What can hang from each mark
limu: tigu
goved: linal
lolu: fumen komis
linal: goved lolu tigu turod
komis: lolu tigu
fumen: lolu tigu turod
turod: fumen limu linal
tigu: fumen komis limu

In the rows, zero is written as 128.
Known rows, with every way that one mark hangs from another
limu{tigu{fumen{lolu}}}: [117 127 125 125 146 113 112  99  94 131 110 147 110 146 122 166 113 134
 133 170 141 142 137 114 146]
tigu{fumen{turod} komis{lolu} limu}: [ 92  91 164 133 130 114  89 104 107 115  98 150  74 148 127 128 157 111
  73 150 115 127 109 108 203]
limu{tigu{fumen{turod{linal{goved}}} komis{lolu}}}: [108  74 167  88 119 123 118  44  86 153 129 159  69 144 170 179 132 126
 122 166 110 144 110 132 159]
tigu{fumen{lolu turod{linal{goved}}} komis limu}: [ 77  67 146 110 146  91  78  73  58 134  88 192  54 125 143 148 154 124
 120 194 117 125 124 103 194]
turod{limu linal}: [161  80 142 130 136 110 130 100  98 169 126 126 105 147 185  86 133 139
 103 140 109 126 140 140 133]
goved{linal{turod{limu{tigu{fumen{lolu{komis}}}}}}}: [134  94 144  97 150 108 124 112  57 152 130 169 102 184 115 135  60 136
 105 168 146 132 163  61 166]
komis{lolu{fumen{tigu turod{linal}}}}: [118  68 157  84 126 132 149  89  98 134 123 153  98 129 124 122  86 110
 135 164 147 120 140  91 135]
limu{tigu{fumen{turod}}}: [ 89 120 132 112 129 112 102  85  88 132 123 133 122 129 104 142 115 114
 128 164 129 126 137 128 151]
fumen{lolu tigu{komis} turod{limu linal{goved}}}: [118  44 128 108 132  91  99  46   9 145 114 198  76 153 142 143  94 118
 167 184 108 129 143 122 158]
linal{goved tigu{fumen komis limu}}: [107  91 145 125 136 123  67  84 112 153 117 195  88 117 148 156 161 112
 116 152 120 123 101 109 175]
fumen{tigu{komis{lolu} limu}}: [134  94 165 136 129 136 121 106 100 116 118 171  79 144 119 132 118 119
 105 134 108 142 117 114 171]
fumen{turod}: [100 119 127 116 119 116 119 109  95 117 124 127 130 124 107 126 117 113
 144 141 124 123 136 124 139]
komis{lolu{fumen} tigu{limu}}: [167  85 183 122 132 163 147 102 150 135 142 152  78 143 149 107 122 112
  97 149 150 158 108  68 157]
tigu{fumen{turod{linal}} komis{lolu} limu}: [103  69 180 120 129 109  98  89  95 134  93 151  57 139 154 120 162 125
  64 162 104 125 115 117 204]
lolu{komis}: [148 120 152 114 125 142 158 154 119 114 136 145 129 146 108 114 113 115
 142 126 131 122 129 113 138]
lolu{fumen{turod{linal{goved tigu{limu}}}} komis}: [129  51 180  65 126 143 144  82  87 156 138 195  97 109 129 100 105  91
 181 168 140 109 133  62 153]
tigu{fumen{lolu turod{linal}} komis limu}: [ 86  78 153 124 142  88  82  94  61 125  72 174  61 127 125 124 152 126
  99 185 111 121 134 112 213]
turod{fumen{lolu tigu{komis limu}} linal}: [138  58 146 139 146 106  92  93  66 149  92 195  54 153 132 120 126 149
 110 185 124 112 144 124 174]
turod{fumen{lolu} limu linal}: [169  56 125 144 149  98 106  87  79 182 109 136  83 191 197  97 136 159
  99 173 139 116 150 125 133]
goved{linal}: [122 138 119 118 130 131 131 144 118 143 136 134 129 118 109 130 107 152
  92 120 143 127 142 113 130]
tigu{fumen limu}: [100 114 140 142 154 113  92 125 130 132 111 146 103 128 133 109 156 125
  74 151 130 120 126 105 165]
tigu{komis}: [129 125 134 132 118 130 120 137 128 123 116 145 108 128 122 134 141 123
 125 118 114 126 115 146 157]
linal{lolu tigu}: [165 113 148 122 128 117 108  89 117 152 133 140 131 124 156 175 111 123
 159 139 130 152 110 107 123]
tigu{fumen{turod{linal{lolu}}} limu}: [105  76 168 120 158  80  80  80  96 150 105 144  81 117 160 124 143 126
  88 186 120 137 125  95 172]

Rows
[144 105 170 140 123 136 127 118 130 121 115 143  76 148 145 124 148 126
  91 119 108 144 107 118 176]	tigu{komis{lolu} limu}
[207  76 204 104 126 137 159 104 103 144 153 161  92 144 163 141 100 126
 139 164 122 169 109 102 141]	turod{linal{lolu{komis{tigu}}}}
[165  82 159  89 143 122 151 117  80 165 150 154 110 156 106  95  53 110
 139 147 163 142 150  63 148]	goved{linal{lolu{fumen{turod{limu{tigu}}} komis}}}
[168  46 165 103 142 132 122  71  68 173 130 200  78 165 168 133 120 140
 161 187 142 117 135  79 138]	turod{fumen{lolu{komis}} linal{goved tigu{limu}}}
[152  76 151 118 133 105 110  83  99 159 123 147  90 149 139 115 100  95
 154 147 131 149 121 111 167]	linal{lolu{fumen{turod{limu{tigu{komis}}}}}}
[ 74 105 139 131 146 101  80 105  99 122 106 146 107 123 110 105 146 111
  91 165 128 114 132 103 176]	tigu{fumen{turod} limu}
[148  70 159 107 143 114 110 115 110 140 143 173 108 176 123 154  68 117
 151 174 151 117 133  71 126]	linal{lolu{komis} turod{fumen{tigu}}}
[109  91 145  86 126 141 152 142  92 105 131 179 129 130  55 100  67  80
 174 157 160 102 146  79 147]	lolu{fumen{tigu turod} komis}
[ 93 106 145 111 138 102  67 104  77 144  92 198  81 124 109 171 108 136
  90 162 132 122 137  61 205]	goved{linal{tigu{fumen{lolu} komis limu} turod}}
[147  72 148 103 110 134 121  97  86 168 120 156  98 152 134 118  97 113
  98 121 148 122 127  86 173]	goved{linal{tigu{komis{lolu{fumen{turod{limu}}}}}}}
[ 95 116 137 100 118 118  77 117 111 155 112 175 109 118 117 178 109 131
  86 138 131 109 127  95 177]	goved{linal{tigu{fumen komis} turod}}
[121  67 171  98 137 112 141  94  17 107 112 193  91 136  80 107  71 112
 165 192 118 124 162  82 172]	fumen{lolu{komis} tigu{limu} turod{linal}}
[115 122 122 118 129 115  86 124  78 145  93 184 104 130 109 185 118 144
  96 148 147 125 128 103 180]	goved{linal{tigu{fumen{lolu} komis}}}
[103  86 126  92 132 105 123  65  57 136 119 156 101 125 147 163 111 132
 174 179 129 135 140 107 128]	fumen{lolu turod{linal{goved}}}
[102 113 131 143 162 102  91 118 102 120  93 158  93 140 127 130 146 130
  95 172 141 130 133  87 173]	tigu{fumen{lolu} limu}
[116  81 112 129 138  91 102  75  19 122 113 162 118 163 105 121  75 109
 160 174 127 128 158 105 146]	fumen{lolu tigu turod{limu}}
[106  73 137 135 142 102  72  94  77 129  98 195  66 163 108 140 100 128
 130 182 130 110 143  88 179]	linal{turod{fumen{lolu tigu{komis limu}}}}
[117  77 127 131 126  88  63  72  37 141  84 173 101 164 136 148 129 103
 130 169 120 119 126 115 194]	linal{tigu{fumen{lolu turod{limu}} komis}}
[102 107 138 149 151 104  81 128 103 116  80 175  73 140 120 135 159 126
  89 162 126 129 121 107 203]	tigu{fumen{lolu} komis limu}
[115 101 143 101 122 139 144 116 135 121 121 124 112 140 124 122 113 104
 132 139 158 125 124  84 138]	komis{lolu{fumen{turod}}}
[191  74 141 136 142 124 137 100  65 160 133 153 100 217 142 101  95 134
 146 164 144 127 152 109 137]	turod{fumen{lolu{komis}} limu{tigu}}
[118 105 147 139 133 125 104 118  92 117 114 182  92 119  94 117 120 115
 123 140 104 126 127 127 175]	fumen{tigu{komis limu}}
[158  64 142 103 142 131 141 106  90 157 132 174  86 177 167 141 121 148
 153 179 155 115 136 100 118]	turod{fumen{lolu{komis}} linal{goved}}
